Each row comes from the steps of one walk. Every step used is in the known rows, and no mark comes twice. Write the walk behind each row, first mark first.
(in the rows, 128 means zero)
Known rows
K, T, B, A, Y: [167  72  78 105 160 157 122 159 173 117  91 168 120 136  99  98 117 145
  80 176 116 157 117  97 137 110]
U, Y, T, K: [120 165 166  97 156  96 114 172  95 142 185 117 149 127 136 134 124  81
 119 144 142 151 125 131 106 146]
Y, U, R: [134 152 158 127  87 123 121 105  98 114 113 129 118 107 122 143 133 154
 149  69 127 117 151 131 170 148]
A, Y, U: [146 109 138 116 118 143 133 103 143 152 115  69 140 127 158 121 129 142
 138 106 135 149 138 124 144 115]
B, A, Y, T: [143  78 163 126 133 127  98 152 139 123  68 111 125 143 133 132 161 168
  92 146  73 156 134  91  89 119]
R, U, Y, A: [ 93 144  78  99 109 117 169 145 105 114 177 109 129 145 170 114  94 133
 191 124 130 122 141 146 123 102]
Y, U: [129 126 111 130 109 129 130 105 134 154 135  97 131 116 128 132 164 164
 164  81 139  99 136 108 126 139]
A, B, T, K: [128 146 119 130 158 132  79 106 153 158 164 133 144 100  62 158 157 151
 109 130 140 106  86 150  95 127]
T, B, A, Y, U: [145  60 141 160 175 147 128  75 168 103  22 113 156 142 106 107 151 143
  92 151 145 187 128  95 181  97]
T, R, U: [119 167  71 175 112 117 160 165 122 143 139 136  73 120 127 133 126 148
 198 123 150  43 153 119  54 141]
U, Y, T, B: [134 104 167 122 166 105 133 150 113 104 156 164 184 139 173 143 118  84
  86 156 159 146 126 102 140 129]
R, T, B, A: [135  48  78 160 139 129 159  98 149 153  87 132 127 129  86 108 167 142
 131 157 116 110 109  99 124 139]
T, B, A, Y, U, R: [146  84 193 156 151 138 122  70 133  63   4 142 143 132 103 118 123 139
  71 136 136 199 145 117 220 109]
K, T, R, U, Y: [130 226  61 104 126 128 152 206 119 140 200 167  51 146 183 110  65  98
 169 131 152  52 142 138 115 135]
U, Y, A: [113 125  96  97 129 117 136 126 104 119 169 140 138 128 148 128 106 107
 168 119 107 132 142 137 137 118]
K, T: [151 134  48  78  97 137 124 195 137 167 201 149  93 115 123 122 125 160
 154 101 112  74 120 107  82 154]
T, R, U, Y, A, B: [ 83 174 105 151 121 153 136 122 123 109 172 147 116 162 146 125 101  92
 165 132 157 129 146 168 127  98]
B, A, Y: [150  82  96 127 137 142 113 115 137 143  72 111  97 136 102 130 141 180
 132 153  86 132 135 105  95 110]
K, T, R: [145 175  63 127 117 134 127 205 136 152 171 186  63 109 114 119 122 114
 155 112 119  49 144 110  78 163]
U, Y, A, B, T, K: [ 96 161 137 101 183 127  83  90 136 115 175 147 173 114  99 134 119  88
 103 136 128 163  99 177 153 103]
A, B, T: [137 119 108 127 126 142  85  90 154 159 158 151 132 109 112 173 155 179
 112 110 114  75  93 133 102 116]
R, U, Y, T: [117 160 133 103 108 104 146 182 101 131 180 108 129 156 212 145 106 140
 143 129 141 104 131 124 104 124]
A, B, T, R: [130 156 122 183 152 140  83 103 155 139 128 183  99 103 100 164 150 138
 109 118 125  56 115 133  93 129]
U, R, T: [145 133 122 114  57 121 153 119  92 160 159 118  98 106 132 135 112 137
 164  93  97  87 126 149 133 167]
U, R, T, B, A: [141  84 129 155 118 124 148  91 115 110  66 161 116 120  79 118 136 136
 117 139 106 125 122 121 167 147]

Write each row's walk
[138 122 175 174 156 125  99 164 133 108  38 147  96 139 125 121 151 122
  93 150  87 135 156  93  86 133]
B, A, Y, T, R
[128 104 169 159 121 132 148  63 122  99  36 133 133 125  99 104 157 128
 107 113 128 149 127 119 220 145]
Y, U, R, T, B, A
[104 117 106  99 117 158 105  95 120 130 189 139 156 152 130 139 123 110
 137 122 124 161 125 155 149 102]
U, Y, A, B
[106  83  93 119  85 161 110 103 146 134 167 131 159 129  83 141 164 152
 146 104 113 147 123 135  93 115]
Y, A, B
[132 144 154 100 128 108 116 162  97 138 175 135 139 140 187 152 122 114
 120 125 116 119 131 112 114 140]
U, Y, T
[133 158 135 114  88 112 152 126  90 159 170 101 109  88  83 120 112 106
 164 117 128 123 121 167 120 177]
U, R, T, K
[100 186 146  98 137  92 145 190 103 132 193  90 141 143 164 128 107 107
 144 146 161 139 120 139  94 132]
R, U, Y, T, K
[122 202  85 152 138 116 164 157 103 138 163 142  71 141 173 134  83 104
 192 142 162  62 155 138 100 128]
T, R, U, Y
[156  93 116 113 162 162 123 127 184 106  63 140 142 147 118  84 136 135
  73 142 141 183 118  95 192 107]
K, T, B, A, Y, U
[139 162 196 107 101 130 148  89 108 145 125  45 136 108 129 102 100  82
 131 105 140 192 126 182 195 147]
A, Y, U, R, T, K
[145 121 180 130 118 140 104  77 112  97  22 111 104 134 113 121 124 166
 108 105  98 169 152 132 197 117]
B, A, Y, U, R
[127  86 156 143 192 108 115 131 122  90  83 178 157 152 136 130 140 112
  68 168 127 152 126  82 151 114]
U, Y, T, B, A
[150 100 200 132  97 138 167  72 129 112  98  87 170 119 162 111  93  87
  96 114 153 186 128 155 234 135]
A, Y, U, R, T, B
[141  97 134 133 144 151 110  84 146 137  45  86 114 142 123 112 158 170
 125 122 101 153 136 104 150 105]
B, A, Y, U
[128 131  85 115 111 117 161 130 121 200 190  70 119  98  89 114 148 111
 178 131 133 107 109 144  79 164]
R, T, K
[127  59 145 164 159 108 116 147 146 101  60 166 160 132  95 135 187 154
  78 154 119 140 126  63  98 137]
Y, T, B, A
[ 89 158 111 101 130 135 113 107 139 102 171 140 153 144 174 143 103 138
 126 120 124 119 106 171 155  80]
R, U, Y, A, B, T
[115 208 118 160 160 135 105 113 135 128 159 173  91 139 176 154  92 119
 126 139 151  58 114 161 135 102]
A, B, T, R, U, Y
[128 155 162 158 110 118 148 199 133 116 116 103 114 141 186 131 111 113
 132 137 134 114 156 124  62 133]
A, Y, T, R, U
[118 175 174 117  92 118 147  98 100 149 138  74 120  94 103 104 127  98
 157  87 139 145 124 165 180 172]
Y, U, R, T, K
[145  90 133 140  94 119 170 111 109 126 138 143 142 105 114 129 111 109
 129 125 135 118 124 139 159 159]
U, R, T, B
[108 168 138 170 102 105 146 200 122 121 132 135 100 130 160 140 143 134
 158 115 140  71 154 102  47 150]
Y, T, R, U
[ 93 133 126 122 153 129  86 101 159 117 148 138 175  93  54 133 157 127
 110 122 119 150 100 162 107 117]
Y, A, B, T, K
[151  55 171 132 141 121 136 160 147 102 115 126 196 130 155 140 127 114
  70 162 148 177 128  99 108 124]
A, Y, T, B
[ 92 133  91 105 100 151 134 118 128 126 196 112 147 169 155 132 103 136
 161 126 143 148 122 167 137  85]
R, U, Y, A, B
[131 110 170 123 163 117  94 164 134 128  74  93 136 130  91 118 159 136
  91 163 105 192 129 110  82 129]
B, A, Y, T, K
